Each row comes from the steps of one walk. Every step used is in the known rows, and no mark comes twice. Write the walk behind each row, first mark first.
Known rows:
penu, zeze: [  2  -9  -9 -15  -4  -2   3  14  12 -11  -6  -5  12  -5  32  27   2   1
 -16 -18  12  19  26]
tudaf, butor: [ -8  -6  -4   3 -12 -12 -35 -13  23  -3  -2   7   5  -6  14  -5  -7  12
  -4 -14   8  15  22]
mizip, butor, zeze, bemek: [-10  -6  19   4  -1  -2  -1  -2  -3   8  11   4  31 -15  -7   8 -11  17
   3  -9   5   6  10]
tudaf, mizip: [  7  15   4  -3  -5  -6 -19  -3   6  -4  -1   8  -1   0  18  30  16   2
  -7 -19  12  -2  -2]
gutuf, tudaf, mizip, butor, zeze, penu: [ -2  12  19  -9 -27 -17 -11   0   1   9  -2  -1  13   3  11  18   7   2
   8 -17   4   6   5]
butor, mizip, gutuf: [  5 -13   8  -2  -1 -20 -21  21  16  -2  -3  -5  -1  -2  17  21 -10  10
  -7  -7  30 -19 -20]
zeze, butor, mizip, tudaf: [ 11 -18   1  -3 -11   5 -17 -13   7  -8   5  15  -9 -18  18  24  13  18
   7  -9  17   4  -7]
zeze, bemek: [ -9 -11  12   4   0   9  -4  -4  12   6   8   6  23 -13  -6   9 -11  14
 -14 -12   8  12   5]
tudaf, gutuf, mizip: [  9 -17  -6 -22  -8 -17 -16  15  25  -7  -9 -13   4 -16  16  12   4   0
  -7 -31  30   5  11]
butor, mizip: [  0  -5   5  -2   2   0 -10   9  16  -5   7   1   5  -7  14  16   6   4
  -4  -2  10   0 -24]
bemek, zeze, butor, mizip, gutuf, tudaf: [ 17   0   4  -8 -22 -19 -29  10  19 -21 -14 -17   8 -14  25  17   3   9
   7 -15  38  -4  -3]
bemek, zeze: [ -9   2  -5  -2  -1  -2 -11   9  13 -18  11  -4  28 -12  28  17  15  13
  -7 -17   9  11   8]
zeze, butor, mizip: [ -6   0   8 -11   2  16 -17  -5  19  -2   9  -3  -5 -13  19  14   3   7
  -2   3  19   1 -24]
zeze, butor: [-11  -1   4 -11  -9  23 -21 -20  16  -4   1   1 -13 -18  22  10 -12  12
  -5  -8  22  10  10]
gutuf, tudaf, butor: [  7  -2  -6   1 -26 -20 -40 -15  25 -14 -13   1   7  -9  16  -7  -4   9
   4 -20  17  17  27]
butor, zeze, bemek: [ -8  -9  14   9   1   2  -3  10   8   4   9   4  36 -14  -7   8 -14  14
   3 -12   3   7  10]
penu, zeze, butor, mizip: [ -5   1   4 -19   3  15 -10   2  18  -3   7  -9   0 -10  26  21   8   5
  -5   1  20   6 -15]
tudaf, gutuf, mizip, butor: [  2  -8   5 -26 -11 -19 -12 -13   0   2  -1  -7  -6 -16  20  12   9  10
  -6 -19  27   5   8]
mizip, gutuf, tudaf, butor: [ 10  -5  -3   1 -25 -30 -46  -7  26 -12 -16  -3   4  -7  16  -3  -8  10
   4 -21  27   7  25]
tudaf, mizip, butor: [  1  15  12 -13  -8 -12 -14 -23 -15   2   4   8  -8  -4  19  22  15  11
  -8 -12  14  -1  -1]
bemek, zeze, butor: [-17   6   1 -14  -5  23 -21 -14  17 -10  11  -7   6 -19  31  13   6  16
  -4  -9  21  12  10]
bemek, zeze, butor, mizip, tudaf: [  8 -14   0  -3  -9   3 -18 -10   7 -12  10  12   1 -18  22  27  21  19
   8  -9  17   6  -6]
gutuf, mizip, tudaf, butor: [  4 -19 -11   1 -20 -16 -35 -14  23  -8  -6   6   0  -9  14   2  12  16
   5 -21  14  20  30]
mizip, butor, zeze: [ -1  -2   9   1  -8 -17  -8   5 -10  -5   3   3  13 -13  14  11  -8  13
  13 -10   3   0  13]

Which walk is each row?
[ -8  -1  17 -17 -21 -19  -8   5   6  15   2  -4  13  -2   9  13   0   2
   4 -21   9   6   6] | tudaf, gutuf, mizip, butor, zeze, penu
[ 19 -25   1 -12  -8 -28 -27   0  11  -6   5  22   1 -19  15  25   1   6
   0 -28  33 -12  -7] | butor, mizip, tudaf, gutuf
[ -9  -1  -1 -22  -7  21 -11 -10  17  -6  -1  -7  -7 -14  33  19  -4   8
  -8 -11  23  17  22] | penu, zeze, butor
[ 12  18  12 -13 -19 -18 -17 -25 -12  -5  -3   3  -7  -8  21  22  18   9
  -1 -15  19   2   4] | gutuf, tudaf, mizip, butor
[-16   5   8  -9 -16   1  -7   4  17   4  10  -4  24   3  19  18  13   5
 -12 -19   3  17   2] | bemek, zeze, penu
[ -4  -2   2  -2   0  -8 -25  -1  24  -2   7   2   7  -4  14   3   6   7
  -1  -2  10   3 -16] | tudaf, butor, mizip
[ -6 -11   7  -7   1   9   6   5  12   4   5  -2  30 -10   4  19  -3  10
 -18 -15  11  18  19] | penu, zeze, bemek
[ 21  -4   6  -7 -24 -19 -30   6  19 -19 -18 -13  -1 -13  21  15  -6   8
   6 -15  39  -6  -3] | zeze, butor, mizip, gutuf, tudaf
[  9  12  11  -1 -14 -23 -15   4 -12  -9  -3   1  13  -9  17  18   5   9
  19 -14   9  -4  11] | gutuf, tudaf, mizip, butor, zeze
[ 25  -8   1   0 -28 -27 -29   9  14 -22 -23  -8   3 -12  20  15 -11   8
   2 -24  33  -3  13] | mizip, gutuf, tudaf
[  2  10  12  -2  -7 -19 -12   3 -14  -2   3   4  12  -8  16  20   4  10
  15 -12   6  -6   8] | tudaf, mizip, butor, zeze
[ -2  -3   3 -18 -13  -8  -5 -13  -1  -1  -2 -10  -7 -12  19  11  12  12
  -8 -12  15  14  10] | gutuf, mizip, butor
[ 23  19   4  -4 -19 -14 -26  -3   7 -16 -13   2   2  -4  19  27  19   0
   0 -25  20   0   4] | gutuf, tudaf, mizip
[-11   7   6 -13   4  16 -16   0  19  -6  15  -8   8 -13  25  16  15   9
   0   2  18   2 -23] | bemek, zeze, butor, mizip
[ 25  -6   4  -2 -23 -27 -27  14  16 -19 -18 -11   4 -11  19  15  -5   6
   4 -18  34  -6  -4] | butor, mizip, gutuf, tudaf
[  6   0   2  -2 -11 -14 -29  -1  26  -9  -1  -4   9  -6  15   3   9   4
   5  -6  15   7 -11] | gutuf, tudaf, butor, mizip
[  9  -5   2   9 -19 -32 -34  15  15 -13 -11  -5  22  -8  13   1 -13  10
  23 -18  14   0  26] | mizip, gutuf, tudaf, butor, zeze
[ -5 -14   9   8  -6  -5 -13   3  14   4   7   1  34 -15  -8   2  -2  18
  10 -15   6  13  21] | gutuf, mizip, tudaf, butor, zeze, bemek
[  4 -16  -8   7 -19 -17 -37 -20  18  -8  -1  18   0  -9  14   2   3  19
   4 -19  10  16  27] | mizip, tudaf, butor
[ -1  -9  10  -8  -2  -8 -26  11  17   0   0  -8  -8  -6  20  19 -12  13
  -5  -2  36 -18 -19] | zeze, butor, mizip, gutuf
[  3  -6   6 -10  -8 -24 -11  11  -3  -3  -1  -6  13 -15  14  10  -1   9
  16 -17  14  -2  14] | tudaf, gutuf, mizip, butor, zeze
[ -9  -1  14  -2 -19  -5  -8  12  12   9   1   2  17   2   9  14  -8   3
   3 -17  -3   9   6] | butor, zeze, penu
[ -2  -5   9 -11   0  -9 -26  13  18  -3   4 -12   1  -6  23  21  -4  14
  -4  -5  36 -17 -20] | bemek, zeze, butor, mizip, gutuf
